Each row comes from the steps of one path. Every step used is in the known rows, and no mark comes twice. Write the path behind each row, first mark first.
In the rows, zero is written as 128.
Known rows:
kapor, fopi, nitif: [152 171 121  98  77 156 115 158 127 135 101 131 122 110 119 149 115 128
 151 158 147 146  79 141 143  77]
nitif, vemag: [152 158 145 104  92 134  92 166 152 130 120 137 131 115 114 149 164 158
 142 139 166 134 154 136 140 118]
nitif, fopi, kapor, vuzagu: [150 153 125  73  94 117 111 157 129 144  96 136  92 137 114 132  99 160
 168 135 160 122 110 101 170 110]
fopi, pifi: [127 134 126 101  70 120  88 163 148 141 111 131 105 143 110 150 172 143
 127 146 154 108 118  95 160 114]
vemag, dudeme, fopi: [155 172 137 121  70 159  80 141 127 146 118 144 114 128  95 135 151 156
 142 149 136 149 137 126 176  93]
vinon, pifi, fopi, nitif, vemag, kapor, vuzagu: [148 182 140 107  86 139  68 171 168 160  92 100 123 174 153 107 113 127
 133 129 167 107  84 119 219  60]
vuzagu, kapor, fopi, nitif, vemag: [162 151 121  56  82 161  87 159 155 164 117 153 127 126 142 116  96 148
 153 146 152 133  99 159 166  79]
vemag, pifi: [154 142 134  80  51 114  89 168 147 153  99 128  92 106 128 132 160 155
 133 153 163 121 110  86 153 101]
vuzagu, kapor: [150 152 122  66  65 118  78 146 148 148 116 150  90 113 123 132 125 172
 137 138 153 133 129 107 160 107]
vinon, pifi, fopi: [144 201 137 142  74 118  98 176 159 143  81 107  95 159 118 133 173 158
 127 148 156 129  89 102 170  51]
vemag, nitif: [130 152 135  91  52 118  68 153 146 113 124 139  86  99 129 140 139 140
 127 124 160 149 122  91 154  88]
tigage, fopi: [132 182 121 105  77 156 113 160 136 147 100 112 114 110  79 156 140 170
 147 171 141 144 139  96 136  98]
nitif, vemag, kapor, vuzagu: [164 119 149  80  95 133  73 158 152 128 116 125 128 149 138 128 121 146
 149 128 170 112 148 117 192 129]
dudeme, vemag, kapor: [154 134 142  89  69 140  46 169 137 123 127 147  72 138  99 136 125 156
 132 126 167 116 125  90 176 101]
nitif, fopi: [147 165 135 109  84 127 112 163 139 121 119 142 105 122  95 142 143 170
 151 151 166 148 142  94 128  81]
vuzagu, kapor, fopi: [168 139 122  74  75 141 102 158 146 143 101 150 101 137 125 125 121 170
 157 158 146 134 103 126 159  77]
fopi, kapor: [136 169 116  60  65 112  98 155 127 155 104 142  84 117 122 151 120 159
 148 120 155 126 109 108 161 133]
pifi, fopi, nitif, vemag, kapor, vuzagu: [146 177 134  90  77 166  81 154 155 140  89 103 132 144 149 119  85 117
 158 139 158 131  94 123 188  94]
vuzagu, kapor, fopi, pifi, vinon: [142 119 119  85  69 149  89 161 160 145 101 135  98 184 136 121 124 150
 166 162 146 109  79 102 182  81]
dudeme, vemag, kapor, fopi, tigage: [164 128 156 100  70 163  63 191 131 127 113 144  83 155 103 121 114 133
 136 159 153 124 108 121 194  80]
vinon, pifi, fopi, nitif: [130 217 127 129  67 131  87 169 153 161  87 106 100 139 129 132 140 138
 122 141 158 131  70 115 172  46]
nitif, vemag, dudeme, fopi, pifi: [151 141 143 111  87 171  67 160 154 161 132 147 142 169 110 123 174 148
 139 144 145 116 150 145 190 103]
vemag, dudeme: [149 156 138 106  61 133  79 136 128 133 106 129  89 107 116 152 162 147
 140 155 148 150 140 105 159 102]
nitif, fopi, tigage: [132 171 151 116  74 131 107 178 131 130 119 139 104 115 102 130 132 145
 137 169 155 156 150 106 152  85]

Write each row's path:
[130 208 152 147  65 123  94 189 152 151  81 105  97 153 122 121 164 135
 115 165 147 137 100 118 192  55] -> vinon, pifi, fopi, tigage
[151 156 149 121  74 149 119 180 124 126  91 128 116 124 111 139 140 129
 142 183 141 150 112 143 163  84] -> kapor, fopi, tigage
[138 203 123 104  66 110  97 176 153 167  77 115  81 169 132 128 144 160
 137 129 155 117  71 104 188  68] -> vinon, pifi, fopi, kapor
[140 147 145 104  65 138  39 167 145 111 126 152  61 106 102 136 142 135
 124 127 163 132 113 106 159  81] -> dudeme, vemag, nitif
[143 168 119  66  76 120 112 165 132 150 115 149  90 134 110 138 111 173
 161 127 166 133 124  93 148  98] -> nitif, fopi, kapor
[136 198 116  86  58 138 114 160 138 150  71 118  89 141 127 139 113 154
 163 138 147 142  84 103 158 100] -> pifi, fopi, kapor
[141 208 139 123  72 151  70 166 162 169  94 108 109 152 144 119 154 131
 129 146 156 131  94 134 192  44] -> vinon, pifi, fopi, nitif, vemag, dudeme
[173 136 123  38  65 157  80 170 164 184 111 151 118 124 159  98 100 145
 153 155 157 118  84 144 176  71] -> vuzagu, kapor, fopi, nitif, vemag, pifi
[134 153 126 119  81 149  89 163 143 152 127 148 135 167  90 132 156 154
 130 138 143 114 114 121 173 103] -> dudeme, fopi, pifi
[127 194 120  85  84 180  95 163 145 171 116 116 140  98  99 146 114 148
 147 157 148 142 132 132 139  97] -> tigage, fopi, nitif, vemag
[164 164 148 115  89 169  76 154 145 150 130 147 141 139 105 127 158 157
 147 142 148 141 161 155 174 103] -> nitif, vemag, dudeme, fopi
[145 153 122  65  87 111 100 145 124 150  84 127  87 119 127 145 106 144
 157 129 151 115  92 115 184 143] -> fopi, kapor, vuzagu
[159 160 144  96  66 151  98 183 172 155  87 116 124 138 141 116 162 150
 152 160 165 127 112 112 153  86] -> nitif, vemag, pifi, fopi
[154 113 117  67  71 140  91 165 156 158 103 148 103 170 128 117 134 157
 147 160 145 108  90 119 177  78] -> vuzagu, kapor, fopi, pifi
[158 145 137  79  64 145  97 170 140 150 103 148 100 129 130 114 113 145
 142 173 138 144 110 142 181  82] -> vuzagu, kapor, fopi, tigage
[150 176 122  85  63 153  79 143 121 169 114 153  98 138 108 130 122 159
 151 128 135 137 120 129 195 110] -> vemag, dudeme, fopi, kapor
[135 170 110  67  88 149 111 153 126 170  77 107 101 126  99 144  99 158
 165 158 137 119 103 106 178 126] -> tigage, fopi, kapor, vuzagu
[133 178 121  65  67 176  89 173 156 191 113 114 136  99 116 127 118 146
 144 165 154 126 120 117 151  90] -> tigage, fopi, nitif, vemag, pifi
[147 173 129  81  78 173  65 159 144 159 154 155 156 139 118 118  90 146
 139 107 158 130 131 145 184 103] -> dudeme, fopi, nitif, vemag, kapor
[157 156 111  60  69 151  91 151 141 159 108 150 105 117 137 124  89 146
 150 151 145 138  81 140 162  74] -> vuzagu, kapor, fopi, nitif
[142 177 136  84  72 156  65 145 140 158 126 134 121  93 136 143 130 125
 139 139 156 144 135 146 164 105] -> fopi, nitif, vemag, dudeme
